What can hang from each mark
ninu: giki radi zumi
ribal: zumi
zumi: ninu ribal
radi: fabu mopu
padur: komaf zumi
mopu: radi
fabu: radi zumi
komaf: padur

Every row comes from one small tree of marks. Brackets hold a mark, then the marks that hang from it, in alphabetical order. Every link used is in the known rows. Which tree was each row made from?
Known rows
(zumi (ninu giki) ribal): |  .02 | -.03 |  .04 |  .01 | -.05 | -.04 |  .15 |  .00 | -.04 |  .20 |  .06 |  .00 |  .00 |  .03 | -.06 |  .03 | -.04 | -.02 | -.03 |  .03 |
(komaf padur): |  .01 |  .07 | -.01 | -.10 | -.08 |  .00 | -.10 |  .05 |  .17 | -.07 | -.03 | -.05 |  .02 | -.14 | -.10 | -.02 |  .03 |  .00 | -.10 |  .10 |
(fabu radi (zumi (ninu giki))): | -.04 | -.01 |  .03 |  .08 |  .00 |  .04 |  .00 |  .08 | -.03 |  .07 |  .05 | -.08 | -.02 | -.09 | -.01 | -.02 | -.05 | -.05 |  .16 |  .20 |
(padur komaf (zumi (ninu giki) ribal)): |  .04 |  .03 |  .13 | -.02 |  .02 | -.03 |  .14 | -.11 | -.18 |  .22 | -.05 | -.04 |  .01 | -.06 | -.06 |  .06 | -.02 |  .04 | -.18 | -.05 |
(ninu giki zumi): |  .05 |  .02 | -.08 |  .02 |  .04 |  .04 | -.04 | -.03 |  .25 | -.05 |  .04 |  .00 | -.01 |  .07 | -.12 | -.04 |  .03 |  .04 | -.06 |  .04 |
(zumi ninu ribal): |  .02 |  .02 |  .10 | -.06 | -.09 | -.05 |  .05 | -.05 | -.15 |  .18 |  .02 | -.03 | -.02 | -.04 | -.09 |  .02 | -.03 | -.01 | -.09 |  .03 |
(zumi (ninu giki radi)): | -.07 | -.02 | -.11 |  .02 |  .04 |  .03 |  .09 |  .10 |  .12 |  .08 |  .04 | -.01 |  .00 |  .04 |  .03 | -.01 |  .00 | -.01 |  .07 | -.03 |
(mopu radi): |  .07 |  .01 |  .00 | -.06 | -.07 |  .03 | -.15 | -.04 | -.14 | -.04 | -.01 | -.02 | -.01 | -.02 | -.05 |  .04 |  .02 |  .03 | -.15 |  .00 |
(mopu (radi (fabu (zumi ninu ribal)))): |  .04 | -.03 |  .16 |  .01 | -.07 | -.05 | -.01 | -.10 | -.64 |  .16 | -.02 |  .03 | -.01 | -.02 |  .03 |  .07 | -.05 | -.01 |  .11 |  .02 |
(ninu giki (radi mopu) zumi): |  .00 | -.06 | -.18 |  .07 |  .07 |  .04 | -.03 | -.03 |  .44 | -.20 |  .03 |  .03 |  .00 |  .14 |  .00 | -.07 |  .06 |  .04 |  .10 | -.10 |
(ribal (zumi (ninu giki (radi mopu)))): | -.02 | -.10 | -.14 |  .08 |  .00 | -.04 |  .10 |  .07 |  .09 | -.05 |  .02 |  .00 |  .03 |  .05 |  .10 | -.02 | -.01 |  .01 |  .09 | -.03 |
(fabu (zumi (ninu giki))): | -.02 | -.03 |  .05 |  .03 |  .03 |  .03 |  .00 |  .10 | -.14 |  .12 |  .04 | -.06 |  .03 | -.06 | -.01 |  .01 | -.04 | -.03 |  .06 |  .14 |
(ribal (zumi (ninu giki radi))): | -.04 | -.02 | -.15 |  .05 |  .02 | -.02 |  .13 |  .08 | -.05 |  .08 |  .03 | -.02 |  .01 |  .02 |  .06 | -.03 | -.03 | -.01 |  .04 |  .03 |
(mopu (radi fabu)): |  .06 |  .01 |  .00 | -.04 | -.05 |  .05 | -.16 | -.01 | -.22 | -.09 | -.03 |  .06 | -.02 |  .04 |  .00 |  .07 |  .03 |  .03 | -.13 | -.01 |
(zumi (ninu giki (radi mopu)) ribal): | -.03 | -.10 | -.05 |  .06 | -.02 | -.06 |  .16 |  .00 |  .17 |  .05 |  .05 |  .03 |  .00 |  .10 |  .07 |  .00 | -.01 | -.02 |  .13 | -.12 |
(fabu zumi): |  .03 |  .04 |  .07 | -.07 |  .02 |  .06 | -.20 |  .04 | -.11 | -.06 |  .00 | -.07 |  .01 | -.10 | -.04 |  .00 |  .00 | -.01 | -.13 |  .18 |
(fabu (radi mopu) zumi): |  .02 | -.01 |  .04 |  .02 | -.03 |  .04 | -.24 |  .03 |  .13 | -.24 | -.01 | -.08 | -.02 | -.10 |  .00 | -.03 |  .00 | -.04 |  .02 |  .16 |
(radi fabu mopu): |  .04 | -.02 |  .00 | -.05 | -.04 |  .04 | -.19 |  .06 |  .15 | -.24 | -.02 |  .05 |  .01 |  .06 |  .00 |  .03 |  .06 |  .02 | -.14 |  .00 |
(ninu giki radi (zumi ribal)): |  .02 |  .01 | -.13 |  .05 |  .06 | -.01 |  .10 | -.13 |  .24 |  .00 |  .05 |  .04 | -.03 |  .14 | -.04 | -.07 |  .00 |  .01 |  .05 | -.07 |
(ninu giki radi): | -.03 |  .02 | -.16 |  .01 |  .07 |  .06 | -.02 |  .09 |  .27 | -.08 |  .04 |  .01 |  .00 |  .06 |  .04 | -.01 |  .02 | -.01 | -.07 | -.01 |
(komaf (padur (zumi ninu))): | -.01 |  .07 |  .13 | -.09 | -.05 | -.02 |  .04 |  .03 | -.03 |  .09 | -.08 | -.07 |  .02 | -.22 | -.10 | -.01 |  .00 |  .02 | -.06 | -.01 |

Which tree is each row?
| -.08 |  .03 |  .01 | -.03 |  .04 |  .04 | -.06 |  .05 | -.19 |  .06 | -.01 | -.07 |  .01 | -.08 |  .04 | -.03 | -.02 | -.03 |  .12 |  .07 |	(fabu (zumi (ninu radi)))
| -.02 | -.04 |  .01 |  .01 | -.06 | -.05 |  .04 | -.03 | -.01 | -.03 | -.01 |  .08 | -.02 |  .10 |  .06 |  .02 |  .01 | -.01 |  .10 | -.12 |	(zumi (ninu (radi fabu mopu)) ribal)
|  .05 |  .10 |  .12 | -.10 | -.04 | -.07 |  .04 | -.10 |  .06 |  .00 | -.06 | -.03 |  .00 | -.17 | -.09 | -.01 | -.01 |  .01 | -.20 | -.01 |	(komaf (padur (zumi ribal)))
| -.07 |  .08 |  .04 | -.07 |  .00 | -.02 |  .08 |  .01 |  .04 |  .05 | -.08 | -.04 |  .01 | -.18 | -.02 | -.05 |  .01 |  .01 |  .05 | -.10 |	(komaf (padur (zumi (ninu radi))))
|  .02 | -.06 | -.12 |  .08 |  .03 | -.04 |  .07 | -.13 |  .39 | -.12 |  .04 |  .05 | -.03 |  .17 |  .00 | -.07 |  .02 |  .02 |  .10 | -.13 |	(ninu giki (radi mopu) (zumi ribal))
| -.02 |  .02 |  .11 | -.03 |  .00 |  .03 | -.11 |  .07 | -.33 |  .05 | -.02 | -.01 |  .01 | -.07 | -.01 |  .03 | -.01 | -.02 |  .04 |  .13 |	(radi (fabu (zumi ninu)))
|  .08 |  .01 | -.04 |  .03 |  .00 | -.03 |  .06 | -.13 |  .18 |  .04 |  .06 |  .02 | -.03 |  .10 | -.13 | -.03 |  .00 |  .02 | -.05 |  .02 |	(ninu giki (zumi ribal))
|  .05 |  .01 |  .06 | -.02 | -.01 |  .05 | -.21 | -.01 | -.38 | -.09 | -.03 |  .02 |  .00 | -.01 |  .06 |  .05 |  .01 |  .01 | -.04 |  .07 |	(mopu (radi (fabu zumi)))
| -.04 | -.02 | -.06 |  .03 |  .00 | -.04 |  .18 |  .00 |  .06 |  .17 |  .06 |  .02 | -.01 |  .06 |  .03 |  .00 | -.04 | -.03 |  .07 | -.06 |	(zumi (ninu giki radi) ribal)
|  .04 |  .08 |  .20 | -.10 | -.02 | -.04 |  .04 | -.16 | -.29 |  .20 | -.10 | -.06 |  .00 | -.13 | -.09 |  .05 | -.01 |  .05 | -.22 | -.05 |	(padur komaf (zumi ninu ribal))
| -.05 | -.01 | -.07 |  .05 |  .01 | -.03 |  .17 |  .02 |  .01 |  .13 |  .04 |  .09 | -.02 |  .13 |  .06 |  .02 | -.02 | -.04 |  .11 | -.07 |	(zumi (ninu giki (radi fabu)) ribal)
|  .02 | -.03 | -.05 |  .03 | -.03 | -.03 |  .08 |  .07 | -.13 |  .12 |  .03 | -.03 |  .02 | -.02 | -.03 |  .02 | -.04 |  .01 | -.07 |  .12 |	(ribal (zumi (ninu giki)))
|  .02 |  .07 |  .18 | -.08 | -.08 | -.10 |  .14 | -.08 | -.12 |  .17 | -.06 | -.04 |  .00 | -.20 | -.11 | -.01 | -.03 |  .00 | -.07 | -.04 |	(komaf (padur (zumi ninu ribal)))
| -.03 |  .02 |  .02 |  .02 |  .07 | -.04 |  .23 | -.03 | -.01 |  .14 |  .01 |  .02 | -.01 |  .02 |  .03 | -.01 | -.04 |  .00 | -.03 | -.14 |	(padur (zumi (ninu giki radi) ribal))
|  .02 |  .08 |  .15 | -.11 |  .01 |  .03 | -.05 | -.07 | -.21 |  .11 | -.11 | -.09 |  .01 | -.15 | -.09 |  .04 |  .02 |  .07 | -.23 | -.01 |	(padur komaf (zumi ninu))
|  .03 | -.02 | -.06 |  .00 | -.01 | -.04 | -.03 | -.18 |  .25 | -.14 |  .00 |  .02 | -.03 |  .11 | -.05 | -.08 |  .03 |  .03 |  .05 | -.12 |	(ninu (radi mopu) (zumi ribal))
| -.04 |  .03 |  .01 | -.04 | -.04 | -.04 |  .08 | -.05 | -.08 |  .15 |  .01 | -.02 | -.02 |  .00 | -.02 | -.01 | -.02 | -.02 |  .04 | -.05 |	(zumi (ninu radi) ribal)
| -.03 | -.07 | -.10 |  .08 |  .10 |  .06 | -.11 |  .12 |  .15 | -.25 |  .01 |  .06 |  .03 |  .11 |  .16 |  .01 |  .03 | -.03 |  .11 | -.01 |	(ninu giki (radi (fabu zumi) mopu))
| -.03 |  .03 | -.08 | -.03 | -.02 | -.02 |  .02 |  .01 | -.15 |  .05 | -.02 | -.04 |  .00 | -.05 |  .02 | -.03 | -.02 |  .01 |  .00 |  .04 |	(ribal (zumi (ninu radi)))
| -.01 |  .02 | -.18 |  .04 |  .09 |  .05 |  .00 | -.03 |  .31 | -.08 |  .04 |  .01 | -.02 |  .11 | -.04 | -.07 |  .04 |  .02 |  .04 | -.04 |	(ninu giki radi zumi)
| -.02 | -.01 | -.09 | -.02 |  .01 |  .05 | -.16 |  .07 |  .24 | -.28 | -.02 |  .07 |  .00 |  .10 |  .08 |  .00 |  .07 |  .01 | -.03 | -.07 |	(ninu (radi fabu mopu))
|  .02 | -.06 |  .17 |  .01 | -.06 | -.05 | -.04 | -.03 | -.27 |  .01 | -.01 |  .02 |  .01 |  .00 |  .03 |  .04 | -.02 | -.03 |  .11 |  .04 |	(radi (fabu (zumi ninu ribal)) mopu)
|  .08 |  .00 |  .10 |  .00 | -.04 | -.02 | -.11 | -.11 | -.47 |  .00 | -.01 |  .05 | -.02 |  .01 |  .05 |  .06 | -.03 | -.01 | -.04 |  .04 |	(mopu (radi (fabu (zumi ribal))))
| -.06 | -.10 | -.10 |  .05 |  .02 |  .01 |  .05 |  .10 |  .23 | -.04 |  .03 |  .00 |  .02 |  .07 |  .07 | -.01 |  .02 |  .00 |  .12 | -.09 |	(zumi (ninu giki (radi mopu)))
| -.02 |  .01 | -.06 |  .06 |  .10 |  .01 |  .02 |  .02 | -.04 | -.04 |  .04 |  .08 |  .00 |  .10 |  .13 |  .01 | -.02 | -.06 |  .04 |  .04 |	(ninu giki (radi (fabu (zumi ribal))))
|  .01 |  .03 |  .09 | -.03 |  .05 |  .04 |  .04 |  .00 | -.09 |  .13 | -.06 | -.06 |  .02 | -.10 | -.06 |  .04 |  .01 |  .06 | -.18 | -.02 |	(padur komaf (zumi (ninu giki)))
|  .04 | -.03 |  .06 | -.02 |  .01 |  .05 | -.24 |  .07 | -.04 | -.24 | -.02 |  .02 |  .02 |  .00 |  .03 |  .03 |  .03 | -.01 | -.05 |  .09 |	(radi (fabu zumi) mopu)
| -.02 | -.04 |  .10 |  .03 | -.07 |  .01 | -.13 |  .03 | -.01 | -.07 | -.01 | -.10 | -.02 | -.13 | -.01 | -.02 | -.02 | -.04 |  .16 |  .14 |	(fabu (radi mopu) (zumi ninu))
|  .01 |  .03 |  .11 | -.01 | -.04 | -.09 |  .24 | -.02 |  .02 |  .21 | -.01 | -.01 |  .02 | -.12 | -.07 |  .02 | -.04 | -.01 | -.01 | -.04 |	(komaf (padur (zumi (ninu giki) ribal)))
|  .00 | -.01 | -.11 |  .01 |  .03 |  .04 | -.14 | -.06 |  .27 | -.28 | -.03 |  .08 | -.02 |  .15 |  .00 | -.06 |  .08 |  .05 |  .08 | -.11 |	(ninu (radi fabu mopu) zumi)
| -.06 | -.09 | -.10 |  .07 |  .02 |  .02 |  .04 |  .13 |  .18 | -.09 |  .02 |  .08 |  .01 |  .13 |  .10 |  .01 |  .03 |  .00 |  .15 | -.11 |	(zumi (ninu giki (radi fabu mopu)))
| -.02 | -.03 |  .05 |  .05 |  .04 |  .04 | -.01 |  .13 | -.20 |  .09 |  .03 |  .02 |  .02 |  .01 |  .03 |  .03 | -.02 | -.03 |  .09 |  .12 |	(radi (fabu (zumi (ninu giki))))
| -.04 |  .02 | -.17 |  .03 |  .08 |  .08 | -.03 |  .12 |  .23 | -.13 |  .03 |  .09 |  .00 |  .13 |  .09 |  .00 |  .04 | -.02 | -.04 | -.02 |	(ninu giki (radi fabu))
|  .06 | -.03 |  .11 | -.01 | -.02 | -.02 | -.14 | -.04 | -.10 | -.15 | -.01 |  .04 |  .01 |  .02 |  .03 |  .04 |  .00 | -.03 | -.05 |  .06 |	(radi (fabu (zumi ribal)) mopu)
| -.07 |  .04 | -.03 |  .01 |  .05 | -.01 |  .18 |  .07 |  .16 |  .08 | -.03 | -.02 |  .03 | -.12 |  .02 | -.04 | -.01 |  .00 |  .09 | -.10 |	(komaf (padur (zumi (ninu giki radi))))
